(in the rows, 128 means zero)
Known rows, with every way that one mark hangs from another:
[Q537 Q610]: [128 141 106 123 109 127 120 120 142 130 108 113 144 123 123 161 141 136
 126 135 150 142 140 128 116 115 141 117 104 121 117 121 145 132 141 157
 115 121 136 110 124 119 115 125 144 114]
[Q432 [Q610 Q650]]: [133 118 162 107 130 121  97 102 152 121 130  99 134 138 134  95 161 147
 149 123 119 135 143 125 123 153 114 127 138 129 121 142 147 141 160 151
 139 138 146 140 124 138 102 149 150 146]
[Q396 [Q610 Q639 [Q650 [Q168 Q953]]]]: [107  70 156  98 120 130 113 138 150 119 156  74 133  87  77 121 155 141
 175  98 178 104 134 128 133 124 102 145 143  98 107 176 172  92 151  96
 134 146 132 189 149 100 124 155 153 155]
[Q537 [Q610 Q650]]: [146 124 140 109 118 139 102 110 146 137 108 100 139 126 104 147 156 143
 124 114 130 130 135 133 125 123 125 134 109 108 116 131 150 132 149 155
 132 149 144 116 124 115 109 127 168 114]
[Q537 [Q610 Q639 [Q650 [Q168 Q953]]]]: [140 100 150  74  94 127 123 150 147 125 131  78 142  90  72 159 168 149
 153  99 193 144 134 131 104 114 114 144 111 118  94 162 177 107 136 136
 155 146 128 181 140  94 124 133 170 133]
[Q923 [Q396 [Q168 Q650]] Q711]: [148 109 174 108 134 121 115 120 103 129  81 107 138 112 148 109  88 127
 125 136 155  83 126 121 156 122 181  91  88 124 139 138  88 124 128  79
 126 120 128  98 108 120 126 112 136 115]
[Q650 [Q168 [Q953 Q610]]]: [138  94 116  94  96 118 161 120 143 109 147  97 148  84 116 142 132 129
 130 115 158 145 166 127 109 128 101 122 126 153 116 118 158 135 123 122
 136 131 131 173 154 133 122 157 151 129]
[Q953 [Q610 Q639] [Q732 Q396]]: [154 150  93 115  79  98 150 165 150 150 100 106 130 123 140 135 153 140
 152 142 136 121 153 113 139 126 138 133  90 103  82 151 208 132 148 126
 151 148 145 130 116 174 138  87 145 126]
[Q396 Q168 [Q610 Q537 Q650]]: [123 105 160 115 178 153  76 120 136 129 143 118 126  94 139  75 154 136
 143 108 141 102 115 108 166 114 143 134 130  72  92 160 132 122 165 138
 107 139 140 111 138 101 123 174 179 123]
[Q537 [Q610 Q639 Q650]]: [144 135 147 111 119 129 102 151 145 151 106  97 142 122  88 155 168 144
 142 118 146 122 126 142 132 117 130 131 104  87  95 164 172 113 153 147
 159 147 137 147 125 105 112 117 160 133]
[Q923 [Q396 [Q168 Q116] Q610] Q711]: [117  62 148 127 132  98  99 139 145 121 121 107 125  98 138  97  88 139
 120 159 191  53 158 124 164 104 169 117  95 122 141 121  98 108 167 111
 103  95 138 109 149 106 118 133 151 112]
[Q168 Q650]: [131 139 151 133 110 144 153 109 113 139  87 119 127 130 143 133 107 119
 134 115 112 130 124 121 115 124 145  96 131 105 129 145 109 125 124 116
 133 142 128 126 107 128 121 130 135 115]
[Q610 [Q432 Q923] Q537 Q650]: [138 133 180 116 165 154 119 162 119 137  94 136 117 135 120 115 191 170
 150  95 122 163  98 107 120 133 125 122  92  53 125 188 171 141 163 151
 202 166 162 130 152  96 146 134 171 125]
[Q396 Q168]: [132 137 148 121 134 124 108 126 122 118 143 140 129 101 154 109 128 113
 121 135 140 117 118 115 158 121 141 120 115 137 109 121 115 124 132 129
 111 120 124 117 137 124 136 137 146 128]
[Q396 [Q610 Q432 [Q650 Q168]]]: [109  92 163  90 137 141 106 121 127 110 114 114 118 121 113 122 178 153
 149 102 147 111 139 110 147 111 122 163 128  93 124 180 168 115 160 103
 157 142 147 162 164  98 129 127 181 138]
[Q432 Q610 Q732 [Q923 Q396]]: [115 102 136 142 110  93  86  82 179  95 139 110 149 132 160 121 144 152
 150 154 182 161 132  97  88 149 134  59 100 113 166  99 164 139 183 152
 111  99 179 122 158 176  88 149 111 161]
[Q711 [Q923 [Q396 [Q168 Q301 Q650]]]]: [172 122 137 136  87  91 121  91  62  96  65  97 117 122 160 155  49 114
 136 142 139 110 141 129 117 129 175  82 118 114 153 152  80 144 169 101
 135 102  85 114 147 118 104 106 105  83]
[Q396 [Q168 Q301] Q610]: [122  97 109 137 122 110 101 102 108 111 111 116 141  92 166 116 100 110
 153 140 146  97 134 130 155 116 167 112 119  93 107 137 121 139 165 140
  91  99 118 123 139 134 113 151 146 118]
[Q396 [Q168 Q301 Q650]]: [160 122 148 128  96 128 150 105  79 130  73 121 133 108 181 121  82 104
 142 119 126 120 112 122 133 119 182  85 122 102 107 155  89 142 135 132
 125 120  97 134 110 141 120 136 148  90]
[Q537 [Q610 Q432 [Q650 [Q168 Q301]]]]: [163 104 139  71  97 132 137 133 102 118  66 110 130 128 117 171 172 157
 144 109 151 156 144 131 115 111 154 148  95  95 112 180 164 151 149 146
 183 137 122 174 157 103 125 105 201  91]
[Q732 [Q396 [Q610 Q432 Q650]]]: [118 104 161  87 134 122  99 120 131 131 107 110 102 156 117  88 200 155
 187 105 123  91 132 110 171 132 139 171 113  85 124 184 175 114 187 116
 146 128 164 118 141 118 123 106 161 127]
[Q953 Q610]: [140 128 105 128 111 121 135 126 138 132 118 117 146 111 137 140 133 129
 116 127 116 128 155 139 133 134 120 114 115 125 112 118 159 148 146 136
 143 137 142 140 132 144 106 141 140 132]
[Q923 [Q396 Q168 Q610] Q711]: [110  82 133 113 155 108  69 119 129 111 123 100 149  99 137 107 107 131
 138 157 180  66 143 128 177 118 165 120  82 116 145 121 122 115 164  90
  89  96 137  91 135 113 117 134 132 137]
[Q650 [Q168 Q116 [Q953 Q732]]]: [149  84 121 110  50 125 202 145 141 124 138 111  97 104 131 130  94 142
 141 115 179 152 159 113  75 105 118 139 146 151 116 125 121 103 105 140
 131 148 130 176 159 135 173 120 169  90]
[Q168 Q116 Q650]: [140 119 160 142  80 135 183 122 127 150  85 122 105 130 144 126  80 125
 111 119 129 123 142 121 108 103 151  98 145 109 123 149  91 114 133 140
 147 146 128 143 118 125 124 136 154  89]
[Q432 Q168 [Q610 Q639]]: [108 151 149  91 110  81  87 150 144 119 138 124 145 135 156  98 150 155
 148 146 144 141 125 108 127 148 141  95 104 120  83 141 180 151 128 141
 152 107 117 158 124 133  99 134 115 176]
[Q432 Q732]: [122 111 119 127 113 144 126 109 143 116 129 131 133 130 152 122 144 127
 125 135 152 134 117 127 119 123 146 103 118 123 134 122 130 122 140 131
 112 125 131 143 137 164 125 134 142 151]
[Q923 Q396]: [144 121 131 128 120 105 109 125 127 125 134 121 123 138 121 138 111 137
 136 129 147 120 134 127 122 138 128 125 133 136 152 122 112 119 140 117
 124 110 136 118 140 115 119 119 106 119]
[Q953 Q610 [Q923 Q396 Q711]]: [156  91  90  93 118 111 129 140 121 138  85  90 152 126 124 136 107 164
  91 142 152  98 179 134 148 127 124  98  64 126 131 110 190 173 166 124
 156 122 141  97 166 135 109  99 136 120]
[Q610 [Q650 [Q168 Q116]]]: [153  82 180 108 106 134 155 129 160 131 145 129  81 120 101 109 130 138
  96 112 157 114 135 116 124 107 116 163 157 138 110 136 118 117 122 132
 161 150 122 176 161 106 127 125 191 104]
[Q432 [Q168 Q301 [Q953 Q610]] Q732]: [144  82  82  89  41 102 148 104 105  90 114  93 154 107 182 105 121 143
 161 119 141 155 132 145  96 146 147  62  93 109 103 121 158 163 135 160
 128 113 107 175 150 185  93 147 136 142]
[Q923 [Q396 Q610] Q711]: [104  72 118 123 150 110  87 122 134 120 110  92 138 127 113 127 115 151
 141 151 159  72 158 140 151 126 150 123  95 107 164 130 132 121 164  90
 106 105 141 101 132 117 111 126 112 137]
[Q537 [Q610 Q432 Q639 Q650]]: [139 153 154  89 120 134 101 179 119 150  75 106 142 135 101 160 198 160
 158 109 147 138 126 140 133 117 146 133  86  77 101 202 190 113 168 141
 196 158 148 154 132  84 124 101 175 131]
[Q610 Q650]: [144 115 161 121 134 139 114 117 128 135 131 112 116 136 114 110 147 132
 134 107 115 114 113 138 141 138 114 149 140 121 125 144 132 129 136 130
 138 151 135 132 132 124 122 127 150 129]
[Q953 [Q732 [Q396 [Q168 Q116 Q301]]]]: [180 110 116 110  56  89 175 133 114 135  99 129  83 129 184  94  95 119
 154 143 153 111 139 104 137 114 187 140 114 119  89 136 110 134 142 166
 119 109 116 119 139 163 156  87 177  54]
[Q732 Q396 Q432]: [124 122 144 100 128  87 133 140 153 129 133 136  85 160 140 122 168 113
 162 146 128 110 138  94 173 137 163 163 120 142 124 124 148 109 156 122
 122  97 149  97 134 137 132  73 132 127]

Rows:
[164  81 131 105  73 102 154 115 137 122 116 139  88 125 181  77 120 115
 139 148 177 104 118 108 144 112 196 111 112 120 105 131 103 124 163 161
 112  91 113 146 147 177 122 118 173  99]
[Q432 [Q732 [Q396 [Q168 Q116 Q301]]]]
[106 105 123 145 129  98  76 150 143 129 137 101 145 121 107 142 120 140
 160 135 172  96 141 129 142 122 137 116 129  86 132 153 156  96 175 100
 126 105 140 133 138 108 104 129  97 140]
[Q923 [Q396 [Q610 Q639]]]
[126  67 161 113 131 118  80  92 154 108 154 101 119 112  97 126 135 143
 137 110 170  91 147 115 142 120 109 155 152 111 146 133 142 112 156  89
 117 119 134 143 167 106 106 132 148 125]
[Q923 [Q396 [Q610 [Q650 Q168]]]]
[142 108 137 129  37 115 218 152 123 139  82  95  85 129 177 140  84 125
 172 119 135 152 165 114  91 114 163 102 146 123 124 144  89  78 136 149
 125 153 150 127 137 143 164  96 159  78]
[Q168 Q116 Q650 [Q953 [Q732 Q432]]]
[108 128 184 131 135  76  85 159 175 127 126 107 126 133 131 132 188 134
 172 148 137 146 129 103 142 156 132 107  94  99 113 150 204 132 190 151
 168 137 174 137 150 127 100 108 138 180]
[Q732 [Q432 [Q610 Q639 Q650] Q923]]
[156 116 154 128  98  86 113 128 122  98 133 121  90 119 137 133  73 127
  99 155 172  95 154 124 126 114 145 123 121 160 142 116  86 109 171 118
 130  93 109 127 184  97 118 106 113  91]
[Q711 [Q923 [Q396 [Q168 Q116]]]]
[167  66 141 112 103  94 141 153 108 132  94 113 115 111 151 108  67 134
 113 153 174  88 145 145 149 118 185 112  89 129 141 141  80 134 149 128
 139  88 105 133 143 112 125 108 151  80]
[Q923 [Q396 [Q168 Q116 Q301]] Q711]
[128 163 169  74 120 146 144 155  74 130  67 150 111 149 176  99 147 171
 148  94 106 160 100  90 113 120 172  85 102  61 102 188 134 141 109 125
 191 147 113 136 116  97 138 118 161 113]
[Q610 [Q432 [Q168 Q650]] Q537]
[155  78 126 112  77 112 187 137 126 126 112 136  97 117 135 138  84 128
 104 135 166 131 145 123 109 101 147 136 142 129 112 136 111 144 120 150
 148 114  91 188 152 127 127 126 166  86]
[Q650 [Q168 Q116 Q301]]
[117 133 154  74 110  64 115 138 141 113 142 143  78 168 163  92 161 130
 153 149 120 112 118  84 177 143 168 154 106 138  99 101 158 120 122 117
 126  89 126  91 141 135 119  57 127 142]
[Q732 Q396 [Q432 Q168]]
[139 116 134  85 112  46 109 120 143 108 112 115 101 144 199  97 155 110
 178 169 137 128 146  86 180 149 203 136 102 146 105 124 142 146 183 155
 107  60 139 110 132 152 112 103 149 122]
[Q732 [Q396 [Q168 Q301]] [Q432 Q610]]
[122  98 142 108  69 118 141 123 148 113 138 151 100 135 172  83 123 143
 106 135 161 129 116 119 113 115 154  93 119 116 102 108 118 127 116 154
 133 119 111 156 158 155 114 129 155 139]
[Q432 [Q168 Q116] Q732]
[133 174 154  88  75 113 137 172  84 141  57 130 149 131 170 133 150 158
 146 114 111 139 129 119 132 123 164  68  87  67  72 191 193 141 130 112
 217 160 125 166 120 121 110 105 147 149]
[Q953 [Q610 [Q432 [Q168 Q650]] Q639]]
[172  45 106  83  48 118 214 139 109 122 111 104 100 114 128 133  70 144
 121 107 185 149 165 114  84 106 120 122 127 132 107 130 146 155 136 171
 149 111  95 186 200 122 139 132 160  75]
[Q650 [Q168 Q116 Q301 [Q953 Q923]]]
[149  85 161 103 125 101 119 154 131 132 123 124 113 107 135 106  87 137
 104 151 184  80 143 130 160 113 168 123  93 144 137 121  86 115 143 113
 130 105 127 115 143 106 130 113 154 102]
[Q923 [Q396 [Q168 Q116]] Q711]
[183 100  78 117  29 141 210 106  62 138  41  72 130 133 172 143  62 148
 170  94 128 162 149 123  66 121 145  70 117  82 117 153 145 158 135 160
 126 153 114 121 149 163 160 107 144  67]
[Q168 Q301 Q650 [Q953 Q732 Q923]]
[143  87 125  86  98 151 184 129  88 145  59  75 141 130 125 119  92 155
 140 106 149 119 144 128 107 122 136  81  84 112 135 147 145 142 129 118
 141 147 131 109 136 129 147 115 139 114]
[Q168 Q650 [Q953 [Q923 Q711]]]
[125 145 127 135 120 110 138 146 120 127  90 132 158 116 141 153 170 147
 138 129 119 158 150 123 120 130 126  92  65  88 121 145 204 161 173 151
 185 149 176 134 161 138 118 124 151 140]
[Q953 [Q610 [Q432 Q923]]]
[180  99 100 110  60  95 131 130  76 102 115  85 134 104 169 131  71 132
 185 119 171 147 136 133 101 136 152 101 119 123 130 131  95 118 134 137
  99 106 114 119 151 142 163 119 128  78]
[Q923 [Q396 [Q168 Q301 [Q953 Q732]]]]
[133 107 129 140 129 147 139 112  95 129  65 113 138  93 188 102  91 119
 157 120 137 119 121 104 132 106 195  73 126  38 100 179 104 137 157 139
 110 117 108 121 109 124 118 177 168  89]
[Q396 [Q168 Q301 Q650] [Q610 Q537]]
[167 111  89 111  97 106 121 122 122 134 108 105 147 127 135 148 108 155
  94 120 140 129 172 119 125 130 107 104 101 118 122 104 192 168 174 145
 143 115 145 108 177 135 105 117 119 110]
[Q953 Q610 [Q923 Q396]]
[108 114 143 108 100  95 109  89 161  95 144 149 108 146 163  79 173 146
 145 145 156 133  84  72 130 139 153  93  73 100 113  88 185 146 131 136
 120  99 139  99 155 189 105 101 127 161]
[Q432 Q168 [Q732 Q396] Q923]
[ 81  54 118 156 146 116  85  95 160 106 107 103 155 110 129 124 135 152
 142 161 195  96 128 118 128 127 157  70  60  77 177 106 163 127 188 106
 101 106 168  98 154 165 100 130 122 166]
[Q432 Q732 [Q923 [Q396 Q610] Q711]]
[123 131 176 130 164 119  97 159 161 136 128 105 135 116 112 101 173 166
 157 123 144 166 108 104 107 147 120  92  97  58 105 184 206 153 174 164
 180 153 162 148 124 115 105 170 154 159]
[Q432 [Q610 Q537 Q639 Q650] Q923]
[136 113 178 100 139 136 119 153 144 136 140 119 116 109  85 128 160 133
 131 111 161 113 112 123 144 121 114 156 139 112  97 172 167 121 127 100
 170 149 112 185 139 103 131 117 163 150]
[Q610 Q639 [Q650 Q168]]
[ 97 106 136 123 125 109  96 154 127 116 154  90 152  69 129 112 125 118
 185 127 188 101 128 126 148 121 138 110 119 100  99 157 150  88 168 118
  97 115 134 147 140 110 133 167 128 152]
[Q396 [Q168 Q953] [Q610 Q639]]
[118 106 126 139 136  93  53  97 120  78 136 100 126 106 135 139  93 122
 135 158 169  86 158 118 145 120 140 123 115 131 151 118 124 117 201  97
  90  87 124  99 175 107 104 124  94 128]
[Q711 [Q923 [Q396 Q168 Q610]]]
[150 135 143 111 146 147 123 183 144 158 114 103 136 105 105 115 170 157
 132 110 120 131 130 136 139 129 118 126 114  68  77 193 186 140 157 140
 192 168 131 163 113 109 116 152 170 137]
[Q953 [Q610 Q537 Q639 Q650]]
[163 143 119 121 121 153 136 183 131 164  99  97 139 111 129 124 159 158
 137 107 121 142 134 137 122 125 124 126 113  60  67 190 188 135 145 144
 183 198 140 157 119 138 138 128 191 125]
[Q953 [Q610 Q537 Q639 Q650] Q732]
[114 113 143 110  96  94 123 116 120  97 157 119 131 111 142 106 129 146
 164 118 144 156 102 112  96 152 113  84  83 111 124 100 163 143 113 146
 130 116 133 122 161 135 120 136 101 145]
[Q432 [Q168 Q953] Q923]
[115  78 136 126  95 111 133 126 141 116 156  96 122  71 145  91 100 120
 153 123 181 101 151 120 129 109 141 115 131 122 112 127 100  91 163 153
  83 108 141 140 157 112 132 180 149 109]
[Q396 [Q168 Q116 Q953] Q610]
[120 150 130 109 151 121 113 177 154 142 122 113 140 123 132 109 155 157
 153 135 153 160 130 110 112 132 141 103 118  95  97 181 172 134 153 153
 161 127 134 158 103 109 119 166 140 153]
[Q432 [Q610 Q537 Q639]]
[146 149 172  90 164 155 112 207 105 154  97 128 119 142 102 114 193 171
 159  91 127 147 101 127 139 124 139 141 113  62  98 240 171 112 153 129
 221 170 134 171 129  73 150 122 172 138]
[Q610 Q432 Q537 Q639 Q650]
[167  99 104 122  52 122 196 106  90 133  65  69 158  99 162 146  86 127
 170 102 111 147 158 153  85 140 146  61 125  91 121 154 123 150 146 142
 147 138 115 161 111 154 108 158 133  99]
[Q168 Q301 Q650 [Q953 Q610]]
[112 128 137 117 131  92  58 124  90  80 104 110 119 125 143 145 123 143
 155 147 168  96 160 122 143 114 155 125  98 123 153 157 135 109 214  91
 131  94 135 110 194  89 120 105 112 125]
[Q711 [Q923 [Q396 Q168 [Q610 Q432]]]]
[130 100 161 125 155  96  89 130 129 112 124 122 143 104 134 123 117 131
 126 157 178 103 112 114 155 133 158  97  53 120 154 105 132 144 148 101
 127 104 147  84 150 126 122 110 131 134]
[Q432 [Q923 [Q396 Q168] Q711]]
[110 139 137 112 140 116 120 196 126 143  48 110 167 119  98 178 183 166
 151 149 176 138 123 124 128 105 167  89   4  65 119 180 221 138 161 132
 194 144 162 124 131 102 129  85 159 155]
[Q537 [Q610 [Q432 [Q923 Q711]] Q639]]
[133 136 146  87 103 147  99 158 133 138  77 109 148 131 114 155 217 161
 161 110 168 142 116 135 131 110 153 114  85  68 106 198 195 105 183 142
 177 158 155 167 144 119 125 107 183 158]
[Q537 [Q610 [Q432 Q732] Q639 Q650]]
[150 102 126  76  29  86 175 138 131 121 142 107  78 146 163  72 113 157
 172 119 152 126 138  95  98 130 142 135 113 132  96 109 130 114 104 152
 123 118 125 125 147 155 152  88 144  92]
[Q432 [Q168 Q116 [Q953 [Q732 Q396]]]]
[116 123 118 106 140 145 115 113 166 116 127 115 136 131 173  90 160 158
 140 139 160 169 129 103  96 130 152  83 124 110 123 146 146 139 156 166
 118 119 146 144 119 156 113 179 156 158]
[Q432 [Q610 Q537] Q732]
[167  78 133 130  41 121 220 124  94 143  72  89 111 116 153 125  57 129
 160  99 137 139 147 140  70 128 155  77 147  99 135 165  74 125 132 161
 142 135 106 168 121 127 120 153 143  69]
[Q168 Q116 Q301 Q650 Q953]
[144 131 118 129  65 142 186 113  97 131  84  80 132 123 151 136  92 128
 180  99 126 158 139 126  70 129 132  91 136 107 133 147 109 107 112 127
 118 166 138 122 113 154 162 122 138 100]
[Q168 Q650 [Q953 Q732]]
[125  94 132 143 105  87  86 110 132  89 130 103 100 108 139 130  72 127
 119 158 186  75 167 117 130 106 145 123 120 134 144 117 101 106 203 120
 101  84 123 117 190 100 106 132 116 105]
[Q711 [Q923 [Q396 [Q168 Q116] Q610]]]
[128  87  97 124 112 112  95 108 127 122 119 105 131 135 125 133 103 153
 123 126 164 104 161 110 134 116 116 111 122  98 138 112 171 139 185 134
 103  97 146  89 183 117 110 126 110 121]
[Q953 [Q923 [Q396 Q610]]]
